Every row comes from one small tree of marks. The marks that hang from a mark follow it in brackets, in the order of their numbers. Every link used is in the known rows. Which tree was each row made from?
In the rows, zero is written as 128.
Known rows
Q704{Q935{Q830 Q909{Q807}}}: [135 150 166 141 136 116 135 150 129  96 140 142 105  75 125 117 137  86
 137 152 110  65 137 124]
Q409{Q122{Q704}}: [121 144 158 122 113 103 141  85 217 110 141 127 148 212 114  76  93 122
 105 144 101  91 130 133]
Q122{Q409}: [118 144 159 122 166 106 158 103 230  92 137 109 129 120 118 101 100 117
  92 131 120 106 144 123]
Q935{Q830 Q909}: [143 142 151 136 146 122 124 144 138 130 128 140 113  73 114  83 144  98
 117 132 122  73 139 112]
Q409{Q122}: [117 148 144 127 110 110 135 106 223 105 143 123 145 207 113  52 119 113
 110 148 111  84 126 133]
Q909{Q807 Q935{Q141 Q386 Q830}}: [114 149 148  97 161 144 144 151 169  78 122 127  89 103 139  47 149 112
 132 126 103  57 110 122]
Q122{Q409 Q704{Q935{Q141}}}: [124 145 178 123 168 103 157  82 207  64 140 143 123 136 134 142  61 121
  89 142 109 109 109 134]
Q807{Q909{Q935{Q386}}}: [126 166 168 100 151 128 161 133 228  91 115  97  92 143 117  36 139 113
  99 116 115 100 137 120]
Q909{Q807 Q935{Q141 Q830}}: [110 154 151  91 182 136 144 137 174  91 126 117  89 141 136  63 128 106
 144 143 102  60 100 115]
Q830{Q935{Q386 Q909{Q807}}}: [134 139 160 139 111 128 148 163 163 106 131 127 127  41 121  69 134 101
 129 128 129  73 126 135]
Q830{Q935}: [133 146 154 130 147 117 143 132 211 108 147 114 127 101 120  84 112 103
 127 147 136  87 100 123]
Q409{Q122{Q704{Q935}}}: [123 147 163 129 108 102 135  87 207  94 149 133 143 209 122  95  90 114
 107 153  99  90 118 139]
Q909{Q935{Q141 Q830}}: [128 153 138 102 179 139 130 126 189  98 127 126  90 137 136  54 137 110
 121 139 118  75  68 110]
Q122{Q409 Q704}: [122 139 178 112 168  96 165  79 225  97 136 118 133 121 121 132  65 128
  84 125 109 115 148 124]
Q909{Q807 Q935{Q141}}: [104 157 152  88 161 131 155 128 202  88 118 107 101 162 133  50 121 107
 137 142 109  76  94 120]
Q935{Q386}: [127 146 148 133 117 118 148 136 208  91 131 123 124 107 115  55 155 116
  97 111 128  86 147 125]
Q935{Q141}: [121 153 146 120 157 118 142 118 204  84 123 145 117 167 121  56 123 110
 116 141 131  85  98 120]
Q249{Q386}: [127 157 141 135 184 115 136 140 221 105 143 122 113 142 117  61 138 108
 122 148 116  74 133 128]
Q935{Q141 Q386 Q830 Q909}: [145 138 142 144 129 140 120 159 120  88 116 178 106  53 125  42 167 108
 109 115 125  61 114 125]
Q704{Q935}: [131 156 158 138 135 109 141 124 200  83 145 125 115 132 124 103 128  96
 118 150 125  89 113 125]
Q830{Q935{Q386}}: [135 142 151 136 125 125 143 145 204  93 146 119 127  77 123  70 130 109
 115 131 136  82 107 130]

Write each row's tree
[126 144 161 135  91 107 138  97 202  84 145 136 141 186 124  85 103 118
 100 140  99  86 123 143] -> Q409{Q122{Q704{Q935{Q386}}}}
[127 163 162 100 178 137 149 139 198  78 114 126  78 140 125  36 140 112
 107 123 113  85 115 118] -> Q807{Q909{Q935{Q141 Q386 Q830}}}
[130 138 153 136 133 138 132 168 111  83 113 173 103  52 126  52 162 104
 126 120 114  50 139 128] -> Q935{Q141 Q386 Q830 Q909{Q807}}
[130 143 160 136 104 111 129 101 186  87 150 146 135 171 126  91 108 117
 102 143  94  78 127 140] -> Q409{Q122{Q704{Q935{Q386 Q830}}}}
[143 139 149 146 117 138 133 153 164  91 125 151 124  56 127  47 134 104
 120 129 140  77  77 134] -> Q830{Q935{Q141 Q386 Q909}}
[131 140 156 137 120 135 142 160 157  84 125 147 122  55 127  51 130 101
 133 131 131  68  95 138] -> Q830{Q935{Q141 Q386 Q909{Q807}}}
[112 152 153  99 129 132 160 142 205  97 124  89 106 111 129  53 147 112
 124 119 106  77 133 125] -> Q909{Q807 Q935{Q386}}
[134 141 184 132 145 100 154  90 187  92 138 129 129  87 128 151  69 115
  87 130 108 112 132 131] -> Q122{Q409 Q704{Q935{Q909}}}
[140 149 152 155 105 129 130 147 153  64 124 165 113  87 131  67 149  98
 109 129 130  79  92 135] -> Q704{Q935{Q141 Q386 Q909}}
[125 146 160 130 127 110 126  92 183  84 147 157 132 204 129  93  92 115
 112 157  96  77 100 138] -> Q409{Q122{Q704{Q935{Q141 Q830}}}}
[137 155 155 147 128 122 130 133 158  81 126 157 115 118 129  82 129  92
 120 146 129  84  83 129] -> Q704{Q935{Q141 Q909}}
[143 150 152 146 148 126 119 141 131  82 133 170 102  93 132  92 137  91
 126 153 124  69  88 125] -> Q704{Q935{Q141 Q830 Q909}}
[132 137 158 137 119 129 137 169 121 106 125 143 111  35 117  70 166 104
 123 115 110  56 176 125] -> Q935{Q386 Q830 Q909{Q807}}
[127 144 181 124 160  96 161  84 213  81 146 123 128 120 130 154  63 120
  86 138 107 112 131 131] -> Q122{Q409 Q704{Q935}}
[123 142 155 135 106 132 146 156 147  81 106 160 119  82 122  36 153 106
 120 117 122  67 134 134] -> Q935{Q141 Q386 Q909{Q807}}
[127 144 156 124 163 129 134 151 119  99 119 167 105 100 122  68 135  97
 141 143 114  55 125 120] -> Q935{Q141 Q830 Q909{Q807}}
[127 144 158 129 144 127 142 148 160  97 126 143 123  90 125  69 110  97
 145 150 131  71  88 130] -> Q830{Q935{Q141 Q909{Q807}}}
[125 141 190 126 149 100 164  95 182  88 136 127 129  93 128 154  66 112
  99 135 100 105 146 133] -> Q122{Q409 Q704{Q935{Q909{Q807}}}}
[147 145 150 155 123 134 120 157 125  68 131 175 102  57 134  77 159  97
 112 132 124  66  97 131] -> Q704{Q935{Q141 Q386 Q830 Q909}}
[130 142 178 124 183 106 149  89 184  66 146 152 113 115 136 153  67 119
  93 143 104  97 111 130] -> Q122{Q409 Q704{Q935{Q141 Q830}}}
[135 142 163 138 110 109 125 100 167 106 145 146 137 168 123 101 100 109
 109 151  96  80 119 136] -> Q409{Q122{Q704{Q935{Q830 Q909}}}}
[138 142 144 144 105 134 134 148 156  83 106 162 121  82 122  28 158 110
 101 111 134  80 107 130] -> Q935{Q141 Q386 Q909}
[128 140 177 130 151 108 158  92 205  52 138 145 122 105 136 131  78 126
  79 125 108 106 116 138] -> Q122{Q409 Q704{Q935{Q141 Q386}}}
[130 152 172 124 147 106 147  99 192  79 136 148 118 158 130 116  90 112
 111 144 116  94 100 127] -> Q122{Q704{Q935{Q141}}}
[109 153 150  97 140 139 156 141 197  77 116 114 100 128 136  35 142 112
 127 122 109  72 106 127] -> Q909{Q807 Q935{Q141 Q386}}
[128 145 162 129 120 106 129  95 188  98 153 139 134 194 125 105  96 113
 110 154  93  80 119 136] -> Q409{Q122{Q704{Q935{Q830}}}}
[129 142 162 126 150 120 138 152 127 124 127 137 111  74 114  89 142  95
 136 138 109  61 163 116] -> Q935{Q830 Q909{Q807}}
